In the rows, zero is written as 128.
Known rows, with every way that one mark hangs from another:
gefu[dulu]: [108 107 108 184 156 146 164  94  99 116 168 126 122  76 174 140 120  95
 165 161 117 133 170 163 100]
sovimu[fepa[dulu togera]]: [101 109 106 149 197 162 140  19 128 115 167 104 130  84 131 149 113 117
 193 152 177 165 156 178 125]
dulu[fepa gefu kalavi komi nisut vafip]: [111 139 147 132 138 109 145 113 159 122 168 153 124 107 137 120 119 100
  60 164 119  84  90 183 146]
nubodis[kalavi]: [105 111 129 161 152 144 136  93 106 121 187 127 111  99 181 166 105 112
 204 135 106 148 142 165 113]
sovimu[fepa[togera]]: [100 113 113 153 194 149 149  38 135 111 170 107 126  91 159 146  96 118
 207 164 166 158 146 202 127]
gefu[dulu[fepa[togera]]]: [ 89 102 100 193 188 147 169  58 132 107 176 120 126  97 146 143 108  93
 137 179 132 142 131 167 115]
sovimu[fepa[dulu[fazu kalavi] togera]]: [131 103 102 160 188 182 109  45 131 116 161  97 139  84 112 150 127 122
 175 158 159 162 143 188 141]
komi[dulu[fazu gefu kalavi vafip]]: [141 111 138 191 108 150 112 145 129 127 167 149 103  74 141 135 152 108
 130 159 111  99 133 189 144]
nubodis[tedo]: [117 117 138 164 151 145 138  93 104 121 182 124 130 110 182 153 111 113
 206 154 110 149 146 155 125]
tedo[dulu[fepa gefu nisut vafip] nubodis]: [ 94 125 131 149 165 138 102 131 164 109 182 159 102 123 125 126 109  90
  97 177 101  88  87 137  96]
dulu[fazu gefu nisut vafip]: [128 125 135 146 115 146 104 134 131 114 163 135  71  70 144 120 134  99
 125 155 143  92 127 198  94]
sovimu[fepa[dulu[gefu komi]]]: [115 121 124 112 162 140 151  36 113 123 159 114 128  69 118 129 136 111
 154 143 173 126 159 177 124]
fepa[dulu togera]: [ 96 111 110 173 179 152 149  55 115 116 168 120 121  84 152 155 115 117
 176 142 157 156 169 158 119]
nubodis[tedo[dulu[gefu]]]: [ 97 112 141 158 152 159 125  98 104 119 182 136 114 110 155 140 110 111
 195 167 121 123 148 152 103]
gefu[dulu[fazu fepa kalavi komi]]: [138 110 110 183 166 143 147  94 130 114 164 138 153  75 129 133 135  89
  91 178  93 116 125 168 131]
nubodis[kalavi tedo[dulu[fepa]]]: [ 99 103 140 159 181 164 111  79 128 115 207 141 131 131 147 170  93 104
 192 168  76 143  91 134 106]
sovimu[fepa[dulu[fazu kalavi vafip] togera]]: [129 111 117 148 175 172 109  38 145 118 159 121 129  73 109 152 123 114
 155 168 160 154 134 185 141]
fepa[dulu[komi]]: [114 124 120 151 168 128 162  68 112 121 163 140 139  55 152 144 128 110
 148 135 136 131 173 152 121]
komi[dulu[fazu fepa kalavi]]: [151 102 111 220 153 156 110 140 137 116 179 136 138  88 133 138 152 105
 128 156  76 122 103 182 147]
dulu[fepa[togera] vafip]: [ 91 121 130 165 180 124 155  56 154 110 181 145 113  95 150 144 101 106
 135 171 135 138 112 180 132]
fepa[sovimu togera]: [ 91 106 125 175 191 128 155  48 142 107 175 116 107 107 155 141  99 108
 199 161 149 156 149 167 118]
kalavi[nubodis[tedo[dulu]]]: [104 110 143 155 187 154 111  92 106 127 178 149 133 115 182 159  99 101
 203 174  89 153 142 115 106]
komi[dulu]: [121 109 119 205 151 140 146 125 118 120 175 141 125  69 178 145 132 108
 183 144 105 124 151 178 126]
gefu[dulu[fepa]]: [105 106 103 187 169 143 160  86 114 110 177 126 125  92 148 133 127  89
 134 163 104 132 132 161 106]
dulu[komi]: [115 128 128 157 166 115 171  88 119 118 167 145 134  62 178 139 112 108
 161 149 124 125 163 173 124]
komi[dulu[gefu nisut vafip]]: [111 121 139 172 115 135 130 145 139 122 169 149  89  71 158 128 134  99
 126 153 132  79 122 189 116]

Rows:
[101 108 115 168 187 147 129  73 155 113 165 108 125 125 127 140 109 110
 152 153 146 145 131 151 128]	fepa[dulu[kalavi nisut] sovimu togera]
[ 90 115 129 148 179 135 133  51 166 109 166 129  94  89 123 140 108  97
 142 159 166 132 128 149 101]	fepa[dulu[nisut vafip] sovimu togera]
[134 119 127 165 144 138 150  96 130 123 154 158 137  49 151 141 126  90
 100 182 109 109 155 168 125]	gefu[dulu[fazu kalavi komi vafip]]
[ 92 103 117 168 195 142 147  29 135 109 169 113 109  97 127 146 117 110
 190 149 157 162 158 145 114]	fepa[dulu sovimu togera]
[138 124 139 134 141 135 101 132 119 130 149 131 122 103 159 131 131 102
 107 158 118 105 129 167 134]	dulu[fazu gefu kalavi[nubodis] komi nisut]
[103 118 155 153 151 149 117  99 141 124 189 158 130 137 126 138 111 107
 124 187  94 118  95 148 135]	nubodis[tedo[dulu[fepa gefu kalavi vafip]]]
[124  90 114 214 191 147 119  70 167 100 183 123 107  84 108 134 134  97
 160 173 123 133  95 176 124]	komi[dulu[fazu fepa[sovimu togera]]]
[ 95 107 125 167 183 156 109 108 125 117 193 146 126 116 167 176  89 104
 206 154  77 140 137 114 102]	tedo[dulu nubodis[kalavi]]
[113 114 136 143 185 130 139  17 160 110 158 144 107  45 103 143 122  99
 138 169 166 134 148 150 112]	fepa[dulu[fazu komi vafip] sovimu togera]
[119 107 115 166 172 177  67 143 140 110 185 138 107 101 150 164  99  96
 177 158  81 116 115 129  79]	tedo[dulu[fazu nisut] nubodis[kalavi]]
[128 114 113 171 133 156 121 124 133 111 158 140  94  46 153 129 129  79
 116 176 124  99 140 177  77]	gefu[dulu[fazu nisut vafip]]
[120 105 129 164 173 152 115  48 156 113 164 128 110  87 105 148 126 107
 147 166 145 151 139 151 129]	fepa[dulu[fazu kalavi vafip] sovimu togera]
[118 119 155 136 132 149 100 128 107 137 167 114 126 170 180 147 114 108
 158 160 107 134 113 140 146]	dulu[gefu kalavi[nubodis[tedo]] nisut]
[139 113 125 174 126 154 113 128 104 121 165 116 107 103 146 131 142 116
 155 149 121 125 150 191 133]	dulu[fazu gefu kalavi]
[130 118 137 139 163 125 130  45 145 114 160 149 108  37 107 133 141  92
 134 155 138 123 147 145 100]	fepa[dulu[fazu komi vafip] sovimu]
[134 127 127 143 132 136 126 123 125 112 157 128  97  62 147 117 132 102
 118 151 148  87 142 199 103]	dulu[fazu gefu komi nisut]
[139 126 126 154 141 137 117 128 141 114 165 127 124  99 122 116 137 104
  75 159 118  89  95 195 137]	dulu[fazu fepa gefu kalavi komi nisut]
[105 124 137 152 177 140 106 134 144 128 165 170 126 104 179 142  97  96
 127 176  87 117 120 143 108]	tedo[dulu[kalavi[nubodis] nisut vafip]]
[110 123 129 138 145 129 159  66 101 124 161 132 119  68 138 133 137 111
 136 132 153 119 173 157 122]	fepa[dulu[gefu komi]]
[130 118 131 144 157 123 118  90 160 100 170 119  94  90 101 101 140  89
 100 161 137  92  88 185  97]	dulu[fazu fepa[sovimu] gefu komi nisut]
[114 131 121 152 174 115 152 103 147 109 174 140 134  83 155 124 112  97
 106 151 115 105 104 179 118]	dulu[fepa komi nisut]
